Each row was made from one small tree. The marks that hang from a mark follow it in brackets, in the order of their numbers. Every link used is in the known rows. Write each row's tree.
Known rows:
K333(K777 K827(K101 K959 K981) K931): [ -2  -6 -31  19   3  23 -17  23  22 -30  -3  -2  15  -6  14   6 -35  -6
  -1   6 -30   1 -12  -3  -2 -22   1  -9  -7   7   5 -31   3   9  42  13
 -22   2 -27  34 -12  -1 -25   3 -14   5   5  -1   0]
K101(K931): [-29  11  15 -17  -3 -10 -10 -25  -6 -12 -17 -10  -5   8 -26   6   2   2
  -7 -10  -5   4 -39   8   4   6 -15  10  24  10  16   4  -8 -11  -7  -5
  35  -9 -14   6  -9  15   1  -4 -24  15  17  12   5]
K333(K777 K827): [-18   4  -2 -28   1  13 -13 -20  15  -8 -14  -7   8   0   8  -1 -37  10
  -5 -18 -14   7  -1  -1  -6   3  10 -10  20   9  16 -36  -3  10  56   2
  -3   1 -30  13  -4  17   8  11  -6  14   6   9   0]
K333(K777 K827 K931): [ -8  -3 -23 -19  -3   6 -13 -21  23 -20  -5  -2  21  10  11  -1 -52   8
  -7  -8 -16   1 -15   0 -13   4  15 -14  11   5  16 -34 -11  12  53  13
  -7   7 -35  28  -8  13  -3   4 -13   8  13   8  -1]
K777(K333(K827(K101 K959) K931)): [-15   3 -55   1 -11  15   2  13   9 -28  -1  -5   9   2  18   4 -48   1
  -8 -20 -12   3 -30  -4 -19  -6   6   1  21   1  18   2  -1   9  -7  14
 -10 -11 -27  17  -6  11   4  -1 -11  11  11   6  -4]
K931(K333(K827(K101 K959 K981))): [-29   1 -21  -9  -8   6   4  33   3   1 -14  -6  18  -7   7  11 -37  10
  -3 -13 -12   7 -28  -1  16 -17  -7   7   6 -10  15 -15   4  12  15   2
 -14 -23 -24 -15  -7   7   3 -10  -7  18  17   6   5]
K101(K931(K333(K777 K827(K959 K981)))): [-29  -5  22  -1   2   7 -14  32   0 -26 -16   2 -11   1  -6   7 -26  12
   1  -5 -11   3 -42   3  20 -16 -10 -11  -7 -10  15 -10   4   8  12  26
  13 -11 -34  12   1  10   4 -10 -18  10  17   5   0]
K101(K777(K333(K827(K959 K981))) K931): [-38   2  48  -6   0  12  -3  16  -5 -56 -12  -5 -72  -4 -11   3 -26  -8
  -1 -14 -21  -3 -44   7  19 -21  -8 -23 -13  -4  17   5  13   8 -21  29
  35 -13 -13  26  -5  17   7  -2 -29   6   8   3  -2]
K827(K101(K777) K959 K981): [-22  10  -5   3   6  14   0  12   9 -19  -8 -11 -22 -15 -18   7   1 -15
  -4 -11 -27   0 -19   3  19 -28 -13  -7   3   2   2  -1  11   3  13 -17
  13 -16   2  10 -20   2 -28   0 -23  16   2  -2   9]
K931(K333(K827)): [-35   1 -21 -40 -11  -9   8  -4   4   9 -14  -5  20  10   4   6 -47  19
  -8 -25   0   8 -29   1   2   9   6   5  20 -13  26 -18  -9  14  22   2
   1 -19 -31 -22  -2  19  22  -9  -5  20  22  15   5]
K101(K777(K333(K827)) K931): [-42   0  57 -18  -1   7  -1  -7   1 -39 -12  -6 -59   2  -7   4 -25  -6
  -3 -33  -8  -1 -34   5   8  -3   2 -14   2   3  20   2  -1  12 -21  28
  31 -13 -14  22  -3  24  16  -1 -25   6  14   7  -3]
K827(K101(K931) K333 K959): [-13   5  -3  11  -1  18 -20  11  -2 -15  -8  -6  16  -6 -36  14  49 -10
  -2 -15 -11  -4 -36  -7   6 -20 -26  15  27  20  10  41   2  -2 -36   0
  11 -16   2  -4  -9  -1 -16  11 -18  13  17   3  -1]
K981(K827(K101 K333(K931) K959)): [ -5   4 -30   2 -10  16  10  14  10  -6  16  -7  31   9 -26   4  35   8
  -4 -18 -18  -6  -9 -13 -18 -24   0   3  15  13  14  22  -2   6 -33 -12
  -4  -4   6  -8  -5  -1 -19   9 -16  10  25  10  -3]
K931(K333(K777 K827(K959))): [-22  -4 -29 -16  -1  13  -3  15  10  -4 -10  -1  13   2   8  -1 -45  29
  -3 -22  -7   8 -19  -3   1  -4   9  -6  16 -19  19 -13   1  18  38  14
  -4 -12 -41  -3   0  14  11  -5  -6  23  15   3   3]
K931(K333): [-34  10 -37 -36  -8 -19   9  -8   7  15 -14  -6  25  11 -18   3 -36  20
 -11 -27   5   8 -40   2   4   6   1  20  32 -16  24  -4 -12  11  16 -13
  18 -20 -26 -22  -2  19  10 -18 -10  26  24  12  11]
K777(K333(K827(K959) K931)): [-16   2 -62 -20 -13   5   8   1   2 -35  -4  -4  -6  10   9  -4 -62  10
 -10  -9 -13   6 -38   0 -19  -1   9  -5  21 -14  24  -1  -1   7  -2  16
   8  -9 -32  17  -3  16  16   3 -13  15  14  10  -4]
K101(K777 K931): [-33   6  43 -17   6  -3 -10 -24   3 -26 -11  -9 -42   2 -31   5  10  -5
  -5 -21 -10  -3 -36   9  16  -1 -10  -5  11   7  13  10  -8   0  -8   3
  44  -9  -2  18 -14  15  -7  -2 -31  10  14   5   4]
K777(K333(K827(K981))): [-35   9 -10 -38 -19  -6  11  -6   3 -19 -20  -9 -12   1   1   3 -66  -3
  -6 -16 -16   9 -28   1   0  -9   5   2  11  -6  24 -29   6  10  18   3
  11 -14 -24   1   3  25  21  -3 -10  15  11  18   2]
K981(K827(K101 K333)): [-21   6  10 -19 -11  11  10  -7  11  14   3 -13  31   9 -30   8  33   2
  -4 -36 -14  -1   4 -15 -10 -17  -2   9  19  23  17   6  -2  10 -23 -22
  -5 -10  10 -21   0   8  -7   7 -11  11  22  18   0]
K101(K777(K333(K827 K931))): [-28   0 -11 -28  -8   2  12 -15  16 -36  -3  -4 -31   8   2  -1 -52  -7
  -9 -27 -13  -2 -30   2 -10  -1  19 -15   6  -8  22 -10  -7  21   5  17
  15  -9 -20  24  -6  24  10  -3 -19  10  13   7  -2]
K827(K101 K959 K981): [-17  13 -35   2  -1   6  -1  14   2  -5  -9 -12   8 -12 -15   9  -6  -6
  -5  -1 -23   6 -23   2   9 -24 -16   9  16   1   4  -5  10  -8  15 -25
   6 -14  -9  -2 -15   1 -22  -2 -16  20   4   5  10]

Which tree is each row?
[-20  -1  37  13   5  20 -16  24   5 -36  -9  -4 -20 -16 -48  15  50 -29
   2  -7 -26 -11 -35  -3  33 -39 -30  -5  -8  14   5  27  10   6 -28   3
  21 -18  14  10 -14  -2 -32   6 -27   8  12  -2   1] => K827(K101(K777 K931) K333 K959 K981)
[-16   5  16 -28  -8   6   5 -11  14   2   0  -6  20  13 -35  -2  17  12
  -2 -28 -15  -2   2 -12 -14 -17   7  -6  13  11  18  -6   2  15   8 -14
  10   0  -4  -8   7  15  -4  11 -12  12  23  15  -1] => K981(K827(K333(K777)))
[-32   2  13  -6   1  -6 -12   4   8  -9 -16   0   7   9 -18   9 -15  12
  -4 -25   7   4 -44   4   7   0  -5  14  15  -4  18   1 -11   7   7  12
  29 -12 -32   8   4  17   0 -20 -18  16  23   6   5] => K101(K931(K333(K777)))
[ -1  -1 -32 -10  -6  11   6   9  12 -14  13   0  20  15 -30  -5  18  16
  -2 -11 -20  -5 -12 -12 -21 -22   8 -17  11   1  15  12   4  10  -2  -3
  12   7  -8   5   2   5 -13  12 -18  13  24   8  -4] => K981(K827(K333(K777 K931) K959))
[-40  -5  46  -6   4   4  -4  26  -3 -33 -13  -1 -48  -1 -13   7 -15   3
   0 -11 -14  -3 -47   8  29 -18  -9 -23 -16 -12  16   4   2  12  -9  27
  28 -18 -16   9  -9  12   2 -12 -27   9  18   1   2] => K101(K777 K931(K333(K827(K959 K981))))
[-29  10  27   4   0  -2 -11   2   3 -12 -19 -11   2  -6 -22  18   4 -17
  -3  -9 -14   3 -34   5  23 -16 -26  22   6  21   7  -9  -4 -10  -4 -11
  13 -14  -6   8  -9   5 -19 -12 -22   6  11  10   8] => K827(K101(K931) K981)
[  3  -2 -62 -10  -6   4 -13  12  17 -32  -5   4  24  -2 -44   0  -8 -12
  -4  15 -26  -7 -42  -6   2 -33  -9  -6   2  -7  13   0   8   7  31   0
  16   0 -15  17  -2   3 -28  10 -18  15  15   4   3] => K827(K333(K777 K931) K959 K981)
[-39   4  41   6   8   8  -5  10  14  -9 -11  -6  -6   1 -17  18  10  -4
  -4 -41   1  -3 -36   3  19  -6 -10   8   8   7  12  15 -12  12 -23   7
  17 -22 -10   6 -10  12 -14 -19 -23   9  19   0   6] => K827(K101(K777 K931(K333)))
[  6  -3 -53  15  -3  18 -16  26  25 -24  -2   4  38  -8 -33   9   9 -22
  -2   3 -26  -7 -31 -10   0 -38 -14   5   2   7   6   4   6  11  19  -2
  -4  -5 -10  17  -6  -5 -40   5 -15  10  12  -1   2] => K827(K101 K333(K777 K931) K959 K981)
[-15  -2  29  21   8  29 -28  28   8 -32 -12  -6 -10 -13   8  11  -9  -6
   4  -5 -26   3 -10   0  14 -26 -15  -9 -10  16   3 -21  10   2  24  18
  -8  -2 -22  28  -9   0 -15   5 -17   5   3  -1  -2] => K333(K777 K827(K101(K931) K959 K981))
[-24   3  24  28   7  23   1  42   7  -4   7  -5   1   5  -9   8  20  25
   1 -31  -6   3 -11  -6  -5 -19  -3  -9   5   5  10  16   2   6 -26   6
   2  -8 -18   7   2   1 -10 -13 -19  10  22   3   0] => K981(K827(K101(K931(K333(K777))) K959))
[  0  -2 -24  14  -2  28  -1  22  21 -10  16  -3  32   6 -23   2  29   8
  -2 -19 -19  -6  -1 -16 -22 -28   3  -6   9  12  10  13   0  15 -12  -4
  -9   1  -2  11  -1  -2 -25   9 -14  10  21   5  -4] => K981(K827(K101 K333(K777 K931) K959))
[-30   5  43  -2  -2   9 -13   5   2 -14 -16 -11  -3  -6   2  18 -11 -14
   0  -7 -20   3 -20   3  18 -11 -18   7  -5  24  11 -26  -1  -3   3   5
  -8 -11 -11   7 -11   8  -3  -2 -18   2  11  12   2] => K333(K827(K101(K931) K981))
[-24   4 -42 -33 -17  -5   9 -14  10 -26  -6  -5   5  14   8   1 -69   6
 -11 -17  -9   4 -37   0 -18   6  12   0  19  -5  27 -13  -9   9   4  13
   8  -7 -31  13   0  22  17  -3 -13  12  16  15  -2] => K777(K333(K827 K931))
[-27   5 -26 -25  -6  -5  12 -18  18 -30  -3  -3 -26   9 -16  -1 -43  -7
 -11 -27  -9  -2 -43   4  -8   0  12  -4  16 -13  22   3  -7  16   5   3
  34  -9 -15  23  -5  23  -3  -8 -24  14  12   7   4] => K101(K777(K333(K931)))
[-33   4  53  19   8  19  10  35   2 -10  10  -9 -29   5 -15   7  32  21
   0 -37  -8  -2 -18  -4   6 -21   0 -13  -5   2  10  27  -1  10 -47   6
  14 -15  -1   4  -6   4 -11 -11 -27   8  23   1   0] => K981(K827(K101(K777 K931(K333)) K959))
[-30  -5   3  -6  -3   9  -3  24  23   3 -17  -2  30  -5  11  14 -47   1
  -1 -24  -9   6 -14  -4  15 -14   2   5  -2   0  15 -40  -2  22  46   9
 -20 -16 -32  -3   1  11  -4 -16  -3  10  13   6   5] => K931(K333(K777 K827(K101 K981)))
[ -4   2 -70 -24 -15  -7  -2   1   5 -25  -7  -1  23   2 -46   1  -1 -14
  -7  18 -27  -6 -53  -3   5 -27 -15   4  11 -11  16  10   6   1   5 -10
  22  -8  -3   0  -7   5 -18  10 -20  19  20  10   4] => K827(K333(K931) K959 K981)
[-14   9 -42 -33 -14  -3  -2   0  -4 -13 -15  -6  10  -5 -49   3   2  -8
  -4  10 -25  -1 -39  -4   8 -28 -21   5  18  -6  15  10  13   0   9 -18
  24 -13  -1 -16  -6   7  -9  12 -14  24  16  11   5] => K827(K333 K959 K981)
[ -9   0  10  22   3  25 -25  32  11 -30 -12  -1  12 -14 -41  15  34 -19
   4  -1 -22  -5 -32  -7  18 -41 -30  10   2  18   3  15  15   3  -7   6
   9  -9  -5  14  -2  -4 -32   4 -19   8  10  -1   1] => K827(K101(K931) K333(K777) K959 K981)
[-30  12  42  -8   2  13  15  -7  16   6   6 -15 -14   4 -11   4  16   7
  -4 -43 -16   0  12  -5  -6  -9   6 -10   8  16  11  -4  -6   9  -8 -20
   3  -7   6   1  -9  10 -11   0 -21   9  15  10   4] => K981(K827(K101(K777)))
[-22  11  27   9   6  23  15  10   7  -4  11 -15 -25  -1  -9  -2  19  14
  -3 -34 -22   0   9  -4  -6 -19   7 -17   9   7   6  11   4   6 -15 -17
   8  -7   6   3 -11   4 -16   5 -22  14  11   5   1] => K981(K827(K101(K777) K959))
[ -1  -3 -50  -3  -1  17 -13  -1  13 -29   1  -2  12   6  11  -6 -43  13
  -6   4 -21   1 -16  -1 -17  -2  12 -25  11  -6  12 -19  -4   7  43  14
  -4   8 -34  32 -11   6  -4  12 -14  13  10   4  -4] => K333(K777 K827(K959) K931)
[  7  -3 -65  15   1  25 -20  13  24 -19   3   3  49  -2 -25   5  14  -7
  -3 -11 -16  -7 -26 -11 -11 -24  -7   6  25   8   8  16  -1  14   9   1
  -8  -4 -12  16  -8  -3 -32  10 -12  14  13  -3  -2] => K827(K101 K333(K777 K931) K959)
[-39   8  73  10   3  16  14  10   9 -22   3 -11 -39   5 -11   9  15   2
  -1 -47  -9   0  -9  -3  -1 -15   4  -8   2  19  14  11  -3  11 -48   5
  18 -10   2  11   1  15  -2 -10 -28   1  17   9  -2] => K981(K827(K101(K777(K333) K931)))
[ -5  -3 -41 -22 -11  -6  -9  -6  26 -21 -11   2  32   4 -41   5 -16 -20
  -4   7 -21  -8 -38  -6   6 -22  -7  10   4   1  16 -18  -1  11  34  -4
  15   1 -11  13   1  10 -24   3 -14  10  18  10   4] => K827(K333(K777 K931) K981)
[-30  -1  -6  -7   4  17   2  21  10  -4  -6  -5   2  -3   6   7 -23  12
  -3 -32  -7   2 -20  -2  11  -8   6  -6  12 -10  15   1  -4  21   8   9
 -11 -22 -19 -10 -13   9   4  -7 -10  18  16   0   3] => K931(K333(K827(K101(K777) K959)))
[-28  -3 -11 -28  -4   5  -1   1  18   3 -14  -2  23   5   7   4 -53  19
  -4 -28   0   8 -21  -2   2   2  12   3  15 -11  22 -28  -7  21  45  12
  -6 -12 -39  -4   2  20  13  -9  -3  17  18   9   3] => K931(K333(K777 K827))
